Known rows, with every step that occurs:
fireb/patal/deno: [ -1  17  -2 -21   2   2  41  -3 -21  20  22 -52  50  32  16  -6   2  17
 -35 -29  -3  -9  -1  41  26   1  31  30   7 -17  -3 -23   9  25   8  12
 -15]
peto/sipa: [-46  27  19  29  24  33  17  13 -40   2  22 -56  20  24  33  24  -7  10
 -24   0 -18 -37   4  29  10  14  16  -4  10 -17 -19  -8   1  24  20   7
 -22]
dumovir/fireb: [-40  -3  12  31  19  -3  22  12 -47  -2  24 -40  26  14  36  18   6  10
  -2 -12 -21 -28  12  20  13  19  -9  -9 -15  -2  -1   7  -2   6  39  -2
 -34]
mamo/deno/patal/fireb/sipa/vufo: [ 14  26  -6  39  20  13  50  12 -40  13  10 -48  12  15  43   8  30  32
 -46  27 -30  -8  21  35  45  -1  30  30  -5   1   0  23 -18  27   8   6
 -36]
deno/patal/mamo/panog/fireb/sipa/vufo: [  3  25   1  31  57   5  13  -3 -36  21   8 -57  13  40  32   0  17  23
 -53  13 -53   3   1  36  42  23  17   6   9   7 -23   7   0  44  17   4
 -20]
fireb/patal/deno/panog/sipa: [-21  51  16   2  10  -8  46 -15 -31   4  17 -51  35  42  19  -8  -1   2
 -38 -19 -26  -4 -23  27  36   8  37  -7  21 -35  -5 -44  -4  39  12  18
  -7]
peto/sipa/patal: [-18  26  15  34  19  19  38  -2 -40  -4  12 -50  17  23  33  13   1  25
 -14  -1  -7 -28   1  29  34  12  25  13  20 -18 -17  -5   7  16  21   5
  -6]
panog/fireb/sipa/patal/deno: [  9  17  -4  -4  23 -14  35  -3 -26  11   5 -42  29  30  21  -8  16  39
 -49 -15 -44  -1 -12  32  42   8  28  32  11 -20 -15 -12  19  40   5  10
  -9]
gela/patal/deno/panog/mamo: [ 31  24 -10   8  39  -5  49 -10 -20   9  27 -50  48  50  21  -3 -25   0
 -25 -12 -12   4  -9  31  20  28  47  -7  34 -33  -5 -42 -15  40 -19   9
 -10]
deno/patal/fireb/sipa/panog/mamo: [ 27  50   7  19  45  10  28  -8 -47   3   4 -54  12  34  34   2  13  13
 -40  23 -17   0   7  33  75  18   7  -6   3  -3  22   1  -7  35   1  15
 -21]
fireb/patal/mamo/deno/panog: [ 12  16   8  37  29   8  53   1 -14   6  19 -59  53  33  25  -2 -10   7
 -19   1 -19  -6  19  32  21  20  49   5  12 -16 -11 -25 -15  20  -3   6
 -14]
dumovir/patal/deno/panog: [ -4  33  19  10  11 -13  59  -8 -39  21  17 -37  48  44  34 -12   3   5
  -7 -11 -13  -1   0  32  29  24  13   7  24 -21  -3 -29 -18  20   7   0
 -19]
dumovir/patal: [-30  28  17  12   6   4  30   4 -42  17   9 -34  40  15  38   8   7  16
 -11 -22   8 -24   1  28  22  23  -8  31   0  -6  -4   0   6  15  36  -2
 -13]
gela/patal: [  3   4  -5  24  19   8  26   1 -17   7  21 -49  42  23  20  15 -14  13
 -34 -30  19 -23  -2  15  11  23  31  26  -1 -24 -27 -10   8  26  12  -7
 -17]
vufo/sipa/panog/fireb/patal/mamo: [ -4  22  -3  13  38  -5  13   5 -28  -2   9 -82  36  28  31 -10   8  12
 -40   2 -39  -3  -3  30  45  26  -9  20  -5 -15 -11 -15  20  19  21   8
 -16]
deno/panog/patal/mamo/sipa/vufo: [-26  26   4  46  55   1  50  -1 -24  18  25 -65  48  41  32   7 -12   6
 -33  18 -46  -8  -2  45  12  30  30  14  10 -20 -30 -19 -16  19  23   0
 -35]
sipa/patal/deno/panog: [ 24  16   5  25  20 -20  71 -19 -27  13  23 -42  44  46  27 -10  -4  13
 -11  -9 -16   5  -1  29  39  15  38   8  26 -24  -3 -27 -16  16  -2  -1
  -6]
vufo/sipa/patal/fireb: [ 12   5  -6  38   8 -14  52   2 -42 -12  12 -61  15  21  37   7  18  24
 -13  25 -15  -3   6  23  46  -4 -11  35   4 -23  11  17   7  -6  22   0
 -22]
fireb/patal/deno/panog/mamo: [ 18  37  -3  -3  20   1  52  -9 -28  16  27 -55  47  48  25 -10 -18   1
 -23  -7 -14   3  -8  47  28  10  41 -10  29 -21  13 -35 -12  35 -11  22
  -4]
panog/mamo/deno: [ -6  -3 -16  24  41  17  29   9 -10   6  19 -36  49   9  33  23 -14  23
 -30  -6 -16 -24  14  24  13  24  44  23   7 -11  -1  -6  -6  30  -2   7
  -3]
panog/patal/mamo: [-14  14   4  24  55   0  25  17 -14   7  16 -63  63  24  12  10 -16  12
 -40 -18 -25 -11  -3  43  12  37   0  26   8 -25  -7 -17  20  32  24   9
 -19]
vufo/sipa/patal/mamo: [ 14  15   0  28  40 -13  46   0 -33   1  18 -64  34  28  11   2   0  14
 -17  14 -38   1  -2  36  14  17   2  37  10 -14 -10 -14  17  -6  29   3
 -13]
sipa/vufo: [-14  13 -10  34  18  11  38  14 -34  26  30 -49  29  17  40  19  -5  11
 -27 -22 -19 -22   3  35  22  16  26  28  -7   2  -1   3 -10   8  28  -1
 -18]
gela/patal/deno/panog/fireb: [  3  -2 -11  23  32 -21  30  -2 -11   0  17 -52  49  38  40  -6  -6  16
 -38 -26 -21   1  -9  13  31  31  30  -4  20 -40 -23 -24  -6  53 -14  -6
 -15]
patal/mamo/sipa/panog/fireb: [-35  -1   2  28  69  -3   1  -5 -17  -4   4 -58  38  25  39  11   3  18
 -39  -6 -50 -12   2  13  50  45   9   8 -11 -18 -29 -19   7  25  17  -9
 -22]
panog/fireb/patal: [-29   9  -7   8   3   3  11   9 -21   4  11 -58  40  14  44   3   0  26
 -42 -30   1 -22  -7  29  32   8  14  15  -7 -17  -7   6  19  43  17  10
  -3]
dumovir/fireb/sipa/panog/patal/mamo: [ -8  37  27  25  56   4  18  12 -41   3   5 -67  38  32  14  -2   7   9
 -37   2 -49 -12   5  36  42  44 -19   4  -7 -11 -12 -14  15  27  33  10
 -42]
dumovir/patal/mamo/sipa/vufo: [-31  29   9  16  43   7  40   3 -40  21  16 -51  30  24  31   9   8  13
 -17   4 -42 -12   0  44  14  26  17  40   0  -2 -25 -18  -6  -2  40  -2
 -33]
mamo/deno: [-18 -13  -6  37  25  13  33   9  -9  10  19 -34  50   8  34  23  -4  26
 -29 -11 -10 -30  20  14  12  20  39  34  -7 -10 -15   3  -5  20   7  -5
 -13]

Rows:
[ -3  22   3  23  16  -3  23   1 -34   6   2 -45  20  19  33   2   9  37
 -46  -8 -27 -14 -12  26  39   7  21  24  -2 -12 -16  11  21  38  20   7
  -3]  panog/fireb/sipa/patal
[ -1   5 -12  24  40   4  18   6 -12  -7   4 -72  45  17  36  -6  14  27
 -43  12 -41 -10  16  18  43  29  14  36  -3 -16 -23  -8  11  24   6   2
 -16]  vufo/sipa/panog/fireb/patal/mamo/deno
[ -7   0   0   0  31 -14  53 -26 -19  11  17 -36  43  34  16   2   8  32
 -25  -1 -23  -6  -2  29  25   8  39  40  15 -24 -27 -24   4  10  11  -4
 -15]  mamo/sipa/patal/deno
[-37  37  20  38  38  26  16   2 -30   1   9 -65  41  30  41   8  -5  16
 -40  -2  -5 -38   2  23  53  40  -6   7  12 -28 -21  -3   6  42  18   3
 -22]  peto/sipa/panog/patal
[-14  18  15  30  29  -1  25 -32 -30  -2   4 -35  14  33  19  11   3  22
 -26 -22  -9 -14 -13   6  56  18  21  17  22 -18 -18 -11  13  24  32   1
  17]  mamo/panog/sipa/patal
[-12  31   8  33  62   1  26 -18 -33   9  14 -49  14  36  24   8  11   9
 -39  -5 -38   1  -6  27  47  30  19   6  21  -3 -12 -17  -7  30  32   4
  -6]  deno/patal/mamo/panog/sipa/vufo
[-34  27  14  46  28   0  40  -7 -21  -4  15 -35  37  23  33  15  -5   9
 -33  -7 -32 -19  -5   6  23  22  41  -4  11 -29 -14 -21 -15  35  12   5
  -6]  mamo/deno/panog/sipa
[  4  34  14  24  20   3  33   2 -47   6   6 -50  14  28  27   7  22  22
 -44  28 -15  -5  10  35  35  -5   2   5  -5  -8   6  17   1  31  12  11
 -37]  deno/patal/fireb/sipa
[ -6  51   6  12  12  -4  41  12 -50  29   8 -47  21  36  48 -15  19  20
 -41  -1 -55   0 -12  40  42  17  18  17  11  -8 -13  -9 -11  40  13   9
 -27]  dumovir/patal/deno/panog/fireb/sipa/vufo
[-17  -2  -2  26  69  -4   1 -10 -10 -10   1 -63  39  29  33   6   1  19
 -45 -13 -32 -11  -2   5  49  50  19  14  -5 -29 -45 -25   9  34   9 -13
 -25]  gela/patal/mamo/sipa/panog/fireb
[  8  24 -15  15  44   0  56 -17 -25  19  30 -53  35  49  30   1 -14   7
 -31  10 -31  -2  -8  36  16  21  64  11  24 -25 -30 -36 -27  26  -5   0
 -28]  gela/patal/deno/panog/mamo/sipa/vufo
[ -1   9   1  28  51   0  42   0 -11 -13   3 -41  39   8  12  13   6  29
 -33 -18 -40  -8   3  20  34  29  43  40  14 -21 -15 -28  11  20  19   8
   2]  panog/sipa/patal/mamo/deno
[ -3 -10  -4  31  52  11  32  16  -6   4  17 -48  55  13  18  20  -5  19
 -28 -13 -35 -14  21  25   9  31  38  32   1 -11 -13 -18   1  14   8   0
 -18]  patal/mamo/deno
[-23  32  22   6  42  12   7 -17 -26  -2   8 -59  20  41   2   7  -3   4
 -39 -25 -28  -8 -12  22  38  20  18   3  16 -19 -16 -35  20  30  32  16
   4]  fireb/patal/mamo/panog/sipa
[ 15   2 -10  -6  25  -5  38  -3 -11  11  23 -47  51  33  10   3  -6  16
 -37 -35  -1  -8  -3  22  16  23  36  33  13 -30 -24 -30   6  31  -3  -4
 -21]  gela/patal/deno
[-22  32  11  30  10  12  32  20 -62  21  24 -48   4  20  35  11  14  12
 -26   5 -49 -24   4  37  18   6  11   7 -20  12  -8  12  -7   9  42   7
 -45]  dumovir/fireb/sipa/vufo
[-12  17   4  30  33  -9  39  -5 -28 -10   9 -54  29  39  51  -8   5  26
 -24  -4 -41  -4  -9  25  47  22  27 -14  37 -37 -17 -22  -7  46  -8   3
  -6]  peto/sipa/patal/deno/panog/fireb
[-14  26  17  11  45  12  25 -19 -27   8  11 -66  38  39  18   2   0   6
 -30   2 -23 -15   9  27  47  27  23  19 -12 -10 -26 -29   3   4  23  -1
 -25]  fireb/patal/mamo/sipa/panog
[ 11  37   0  33  18   8  46  11 -52  17  14 -55   5  23  40   6  24  21
 -43  21 -27  -3   8  44  46  -4  14  19  -5   3  10  19 -13  24  19   9
 -39]  deno/patal/fireb/sipa/vufo
[ -4  20   6  27  17  -8  42  -1 -38 -25   0 -49   9  13  31  13  15  25
 -25 -17 -15  -5  -9  19  68   5   8  21   9 -30  19  -6  11  16  29  12
  -6]  panog/sipa/patal/fireb
[-12  35  12  22  16  11  27  20 -38   7   5 -62  28  26  23  11   6  22
 -54  11 -23 -16   0  37  31   3  -5  19  -7 -26   2  15  17  40  18  18
 -38]  panog/patal/fireb/sipa
[  1   9 -15  35  43  12  28  -3 -21   5  18 -49  41  20  39  12  -2  18
 -30  25 -27 -23  17  11  36  31  21  29   4 -10  -9  -1 -10  16   0   1
 -11]  vufo/sipa/panog/mamo/deno
[-28  34  24  35  32  33  17  -1 -42   3  14 -60  19  31  40  15  -1   6
 -22  -4 -16 -37  11  16  55  33  10  -3   3 -12 -16 -14  -6  16  16  -1
 -21]  peto/sipa/panog
[-43  17  13  35  44   4  21 -18 -18  12  10 -52  56  32  36   9  -7  21
 -44   5  -4 -31   2  17  42  38   3  25  -6 -26 -33  -1   4  32  24  -8
 -26]  mamo/sipa/panog/patal
[ 20  22  -4  26  41  26  28   8 -28  -1   2 -49  21  20  33  13   6  23
 -39  12 -34 -13  23  19  63  21  30  19  -2  -9  10  -2  -8  27  -8  12
 -22]  patal/fireb/sipa/panog/mamo/deno
[-14  43  18  28  28  14  18   0 -32  21   7 -56  44  33  26   1  -4  19
 -58  -2 -13 -26  -2  25  49  31  -2  23  -8 -17 -17   4  14  43  21   7
 -24]  fireb/sipa/panog/patal
[-25  38  25  31  27   7  15   3 -46  10   6 -55  33  29  32  -1   9  18
 -41   5 -23 -30   4  22  50  33 -19   5 -13 -12 -15  11  10  35  33   6
 -38]  dumovir/fireb/sipa/panog/patal
[  6  32   9  39  14  -9  37  -6 -38   7   4 -47  19  32  38  -5   5  27
 -37   4 -30  -6 -10  25  43   9  28   3   7 -18 -17   4   5  38  11   6
  -3]  deno/panog/fireb/sipa/patal
[ 17  27   6  17  10  15  28  13 -39   2   8 -61  12  29  14  12   4  16
 -48   0 -11 -11   3  24  29   1  18  19  -7 -23 -10   0  12  29  10   9
 -40]  gela/patal/fireb/sipa
[-43  18  19  27  36   9   4 -21 -28   3  12 -37  18  35  18  22  -4   7
 -36 -23 -22 -22 -10   2  33  22  12  -1  11 -18 -19 -15   9  32  32   3
   2]  mamo/panog/sipa
[ -5   2   0  56  26  -2  50  11 -15 -10   7 -56  51  22  48   8   0  23
 -28  11  -9 -12  19  21  45  20  10  11  13 -39   7  10 -12  37  -4   3
 -29]  mamo/deno/panog/patal/fireb
[ 22  12   4  26  43  12  44   4 -17   5   5 -47  38  17   8   7   7  32
 -36   4 -42  -7  15  32  23  19  48  45   5  -8 -22 -14  10  16   9   8
 -12]  fireb/sipa/patal/mamo/deno
[ -3  12  -8 -13  17  -5  21  -5 -16   7   8 -58  46  30  38 -15  12  25
 -45 -35 -16  -6  -3  26  68  21  18  22   3 -20  -5 -20  10  41   0   6
  -9]  sipa/panog/fireb/patal/deno
